Each row comes from the steps of one walk. Every step used is in the known rows, and no mark comes twice. Write the walk behind each row, first mark first.
Known rows:
C/D/J/A: [-13 -26 -11  13   2   0   1  -6 -11 -20  14   3   0 -13 -14  -9   1   8
 -22  13   2   7  10  -3   2   4  22   3  21 -10  15  16]
B/W/U: [ 11 -13  -2  17  15  15  -7   4  28  -3   8   8  -2  12  -4   2  -1  -2
  -3  -4   0 -24  -3   6 -13   3 -28 -14 -14  13   7   5]
K/D/J: [-27 -11  -5   9   3  -4   1  -9  -1 -21  -6   0   5 -14 -14  -6 -13  19
  -9   4  -7  -5   6 -15   8   6  19   2  24   9  11  19]
J/F/U: [ 18 -12 -10 -12  -8   1   3   9  30  -3   0   8   1  -3  -6  10   4  -1
  -3  10  -1  -8   7 -22 -10  -1  -1   5  -9  13  -6  12]
U/F/G: [  6  -3  -1  20   3  -6  18 -20  31  -6   0   1  16   4 -12   4  12  12
  -4  -7   1  14  -8  -8  16   5 -12  -3  15  26  -3   1]
B/F/J/A: [ -5 -29 -16   9  -3  -1   6  -6  18 -15  -2 -10  -2  -7 -24   4   3   6
 -19  15  10 -12 -14  -1  12 -18   6  10   3   7   1   2]
G/F/J: [-11   3 -12  -4  -3  -8  23  -4  26  -7 -13  -2  -4   5 -23  -4  -1  23
   1   6  11  -8  -5   1  10  -7  17  14  14  -2  -1  -5]
D/K: [ -3  -1  -1   7  21   5   6 -12   9   3  -9  14   2   6  -5 -15  -4   2
  -7   5  -4   1  13   6   4  19  12 -11  16   7   4  21]
C/D/G/F/B/W/U: [  2  -9  -7   0  12   3   3   6  21 -12  16   9  -3  19 -10  -2   8  -9
   1   2   6  -9  -6   9 -20  10  -9  -6 -18  10   2  -4]
K/D/C: [-35   0  -2  12  13  15   1 -13   1 -20  -2 -13  10  -5 -15 -17 -15  13
  -7   9  -4  -8  16  -9   6  13  12  -3  22  10  20  33]
G/F: [ -8  11 -11   5   1   2  16 -12  24  -7  -6   7   0  12 -11 -13   3  20
   2   5  -3  -3  11   8   3   8  13   7   9   1  -3  10]
J/A/C/D/G: [-17 -14  -7  15  -4   9   0  -1 -17 -18  25  -8   9  -2 -14 -25  10   9
 -12   5   7  21  18 -12   1  19  19  -2  11  11  15  32]
B/F: [ -1 -20 -10  19  -7   4   2 -12  31 -11  -1   4  -2   8 -12  -4   2  -3
  -8  -1  -8 -13  -6  12  10  -3  -8  -4  -2  24  -4  16]
E/M: [ -7   3  -2  21 -19  15  -1 -14  20   8 -12   2  13  -7 -17 -12  10  24
  -3  -1  -3 -12   1  11  -6   6 -14  -3  13  -3  -3  12]
U/F: [  4  -7  -1  28   8   1   7 -11  18 -14  -2   2  12   3  -4  -4   6   3
 -12 -10  -8   6  -1   4  13  13 -13  -2   8  18   0   5]
W/B: [ 14 -10   6  29  11   0  -5 -13  22 -10   3   3   1  -3 -13  -7   0  -3
  -7  -1 -11  -7  -5  16  -8  11 -15  -8   6  11   1   2]
D/J/A: [ -6 -22 -10  13   8   0  -2 -10  -4 -18   5  -2   4 -13 -15  -5   1  18
 -21  14   0  -3   3  -8   1   0  18   5  20  -9   8  15]
J/D/G/F/B: [-13   4 -10 -11   7   0   9 -13  10 -15   6  -5   6   8 -21 -10  13   5
   2  17   9  -1  -6   3 -10  13  28  13   1   7 -11   4]
U/F/J: [ -1 -11  -4  15   3 -10  16  -3  21 -13 -10  -5   5  -2 -17   3   1   9
 -11  -6   8   0 -14  -2  17  -4  -4   6  14  11   2  -7]
W/B/F: [ 12 -24  -5  26  -1  -6  -4 -12  34 -17   1   5  -5   4 -14  -1   4 -15
  -9  -3 -15 -10 -16  22   2  -2 -19  -5  -7  27  -6   4]
C/D/G/F: [-17   8 -12  -5  -6  -4  21  -8   9 -14   9   9   3  12 -13 -23   8  17
   3   5   2  19  14   1   2  19  23   5  13  11   3  15]
D/G/F/J/A: [-10  -8 -16  -6   1  -7  16  -6   8 -16   0  -9   4  -5 -26  -6   8  26
 -12  19  15   0  -5 -11   7  -6  25  17  12  -1   2   0]
W/B/F/M: [  5  -7  -3  12 -17   2  -6 -21  27  -9  -5   4   0   6 -21   1  15 -10
 -11 -10  -9   1 -20  13   4  -6  -5   2   0  19  -7  -1]
W/B/F/U: [ 17 -23  -5   4  -3  -7  -3   1  43  -9  -5  11   0   1 -12  10   8 -15
 -10   6 -10 -20 -10   5 -11  -4 -18  -2 -10  29  -9   3]
W/U/F: [  9 -12   0  28  16   1   4  -3  26 -13  -4   4  11   7   2   5   9  -2
 -11 -15  -9   6  -1   0   6   5 -28  -4   1  22   2   2]
F/B: [  0  -7   4  15   7   8   0 -16  18  -7   1  -3   4   2 -15  -3   2   2
  -6   7   1 -15  -5   7 -11  10   2  -3   2  -2  -8   1]
C/D/G/F/M/E: [-17  37  -6 -19 -44   0  11 -19  21  -1  -2  -3  12   4 -24 -26  23  24
  -8   0   6  14   7   1   1   6  17   2  16   1   3  13]
G/F/B/W/U: [  9  -6  -6   6  17   8  -1   3  32  -7   5   7  -4  18  -9   6   5  -6
   1   1   1 -25 -10  12 -20   3 -16  -4 -20   4  -3  -9]
D/J: [ -7 -14  -4  12   2  -6   1 -10   3 -14  -2   6   2  -7 -12  -7  -6  20
  -9   1  -6  -3   2  -4   0   4  15  -1  25  -3   8  17]

Write each row's walk:
[  5  -8   3  20  12  -1   4 -15  19 -15  -1  -3  10   4 -10   1   8  -6
 -11  -3  -3  -3 -11   9  -1  13  -6   2   0   7 -10  -8]	U/F/B
[-16 -22 -12  28  -4   9   5   6  -9 -20  16 -12  -1  -4 -12 -11  10  -7
 -21  -1   8  17  16   1  14   5  13   5   9   0  17  14]	U/F/J/A/C/D
[-22   0 -16  -5 -10 -10  22   4   6 -14   1  -8  -2   5 -24 -15   6  21
   0   3  16  11   3  -7   9   1  30  15  15   3   7   7]	A/C/D/G/F/J
[  1   6  -9 -13  -1   0  13   0  35  -2  -9  13   4   7  -9   1   8  14
  -1  12  -1 -14  11  -5 -11   4   6   7   3   9  -6   7]	G/F/U
[-19   8 -17 -12   3   1  14 -10   7 -14   7   0   8   8 -18 -18  12  17
   4  13   7   8   7  -4   1  12  28  13   9  18   0  21]	J/D/G/F
[ 12  -9  -4  17  14   6  -2  -7  20 -16  12   3   1  11 -13   1   4 -13
  -9  -2   1 -23 -18  20 -10  15 -12  -4 -16   7  -6 -10]	U/F/B/W
[-16 -18  -9  14  -4  -2   7   4 -15 -25  19 -13  10  -3 -16 -17  13   7
 -16   0  11  28   7 -14  10  12  18   5  12  15  13  19]	U/F/J/A/C/D/G
[ 12  -6 -10   3 -10  -3  16 -13  32  -2   5   0   4   0 -14   5   6  11
   5   2   5  12  -3 -21  10  -3   1   1   4  17  -4  10]	J/F/G
[ 12 -11  -6   4  -1   2   3  -8  20 -11   5  -5  -3   1 -13   3   2  -7
  -2   7   1  -5  -7  -5  -9   5   7   5 -12  -2 -12   0]	J/F/B
[-28 -12 -11  -1  13  12   3  -4  -4 -16   6 -17   4  -5 -23 -12  -5   4
  -9  16  15  -9   3  -1   3   0  24   7  24   3  20  29]	F/J/D/C
[ 12 -17  -5  19  -4 -11   9 -21  43  -8   1   2   3   4 -20   6  10  -3
  -1  -1  -5   0 -21   7   8  -6 -17  -5   3  34  -7   1]	W/B/F/G
[ 18 -11 -11   3   3   8  -4  -1  21 -12  17   2  -9   8 -16   2  -1 -14
  -1   6   4 -23 -15   8 -16   8  -2  -1 -26   0  -7  -5]	J/F/B/W
[-14 -16 -13   6   6   5   6   0   8 -15   2  -9   5  -7 -20   2   7  -7
 -12   6  16  -3  -9  -1  15  -4  10  11  11  20   7   8]	U/F/J/D
[ -6  30   1  -3 -37  10  -2 -23  27   6  -9  -7  14  -3 -21 -17  16  22
 -13  -3   2  -7   1   1   0  -1  -1  -4  15  -1   2  14]	F/M/E
[-18 -16 -12   2   3  11   3  -1   8  -7   5  -9   0  -9 -23  -2   2  -1
  -7  14  19 -12  -4  -2   8  -6  15   8  12  12   9  15]	F/J/D
[  4   3 -10   3  10   7   4  -7  24 -11  11   5  -7  16 -18  -5   2  -1
   1   7   4 -28 -13  22 -17  11   4   1 -16  -3  -7  -9]	G/F/B/W
[ -5   5  -5   3   6   0  11 -15  23  -9  -4   0   0  11 -16  -5   6   7
   1  10   1 -10  -3  12  -9   9  15   9   0  -7 -13  -6]	G/F/B
[-17 -18  -9  29  -5  20  -3   2 -11 -14  22  -8  -3  -3  -9 -18   7  -4
 -17   3   4  12  27   3   4  11  14  -2   8  -4  18  28]	J/A/C/D
[-23 -13 -17  16  -8   9   9   6  -6 -17  15 -10  -7   1 -17 -15   8   1
 -13   6  10  12  20   3   8   2  26  10  10  -9  16  16]	G/F/J/A/C/D
[  6 -20 -16   6  -3   3  -5   9   0 -22  25  -1 -14   6 -15  -2   1 -19
  -6   2   4 -12  -7   7 -15   9  16   3 -20  -8   3   3]	A/C/D/J/F/B/W
[-15  -6  -6  15  13  11   5   0  -9  -3   4   9  -3   8  -2 -23   1 -11
  -9   0  -2  16  29   9   5  24  22 -10  15   2  15  32]	A/C/D/K
[ 17 -22  -9   2  12  -1  -7   9  21 -14   9   5  -8   8  -8  12   1 -10
  -3  -1   1 -19 -15  -2 -20  -3 -12  -3 -22   2  -1  -6]	D/J/F/B/W/U
[-19  -1 -16 -16  20   0  14  -3   5  -4 -10   6  -3   4 -17 -10   2  -5
  -4  17  13   1   5   5   9   7  35  10  16   9   5  15]	G/F/J/D/K
[ 12 -14   0  15  18  12  -9   3  28  -6   8   5  -2  13  -8   7   2  -9
  -3   0   2 -30 -11  10 -21   3 -24 -11 -20   6   0  -5]	F/B/W/U
[-11  40  -6 -13 -38   4   8 -22  32   4 -13  -5  11   4 -23 -19  20  28
  -8  -1   2  -3   3   5   1  -1  10   5  13  -5  -2   9]	G/F/M/E
[-18 -26 -19   1  -3   6   2   0  17 -12   2  -8  -4  -4 -25   2   4 -11
  -9  13  16 -15 -13   4  13 -15  11  10   3  24   4  14]	B/F/J/D
[  3 -21 -10  -1  -7  -9   4  -2   5 -20  10   1  -8  -4 -13   1   0 -11
  -6   7   1   7  -4  -6  -8   5  22   6  -2  -9  -5   1]	C/D/J/F/B
[-15  -1 -11   1   1   0   9  -7  -2 -21  12 -10   4   8 -20 -15  16   5
  -6  14   7   9   5   1 -10  15  32  14  -1  -5  -5   5]	J/A/C/D/G/F/B
[-20  38  -9 -14 -45   4   7 -14  13  -3   0 -11  12   4 -24 -29  26  24
 -10  -3   5  14  12  -1   1   6  22   7  14  -1   5  20]	A/C/D/G/F/M/E
[-24 -17 -13  24   5  13 -10  -1 -18 -25   4 -22   5 -14 -15  -9   3  17
 -21   6  -3  -3  16 -17   6   2  26  12  13  -3  15  28]	K/D/J/A/C
[ -2 -22 -19   6 -16  -5   3  10  -6 -22  14   0 -11  -6  -7  -7  -1  -3
  -7  -2  -3  20  14 -16   5   3  26   8   4  -5  11  23]	A/C/D/J/F
[-15  -9 -11  -8  21   5   6  -3   1  -1  -7   5  -1  -1 -16  -9  -1  -9
  -7  15  13  -2   4   2   9   6  27   2  17  12   8  20]	F/J/D/K
[  6   3  -8  -4 -23  10   0 -13  15  -3  -1   1   0   2 -15   1  11   4
  -4  -6   1  13  -2 -14   5  -3  12   8   0   3  -3   9]	J/F/M
[ -7 -16 -12  -6  12  -1   2   6   3 -19  14  -6  11   1 -20  -2  11  -2
  -6   3  18   1 -17 -12   1   3   3   5  -1  34   8  10]	B/W/U/F/J/D/G
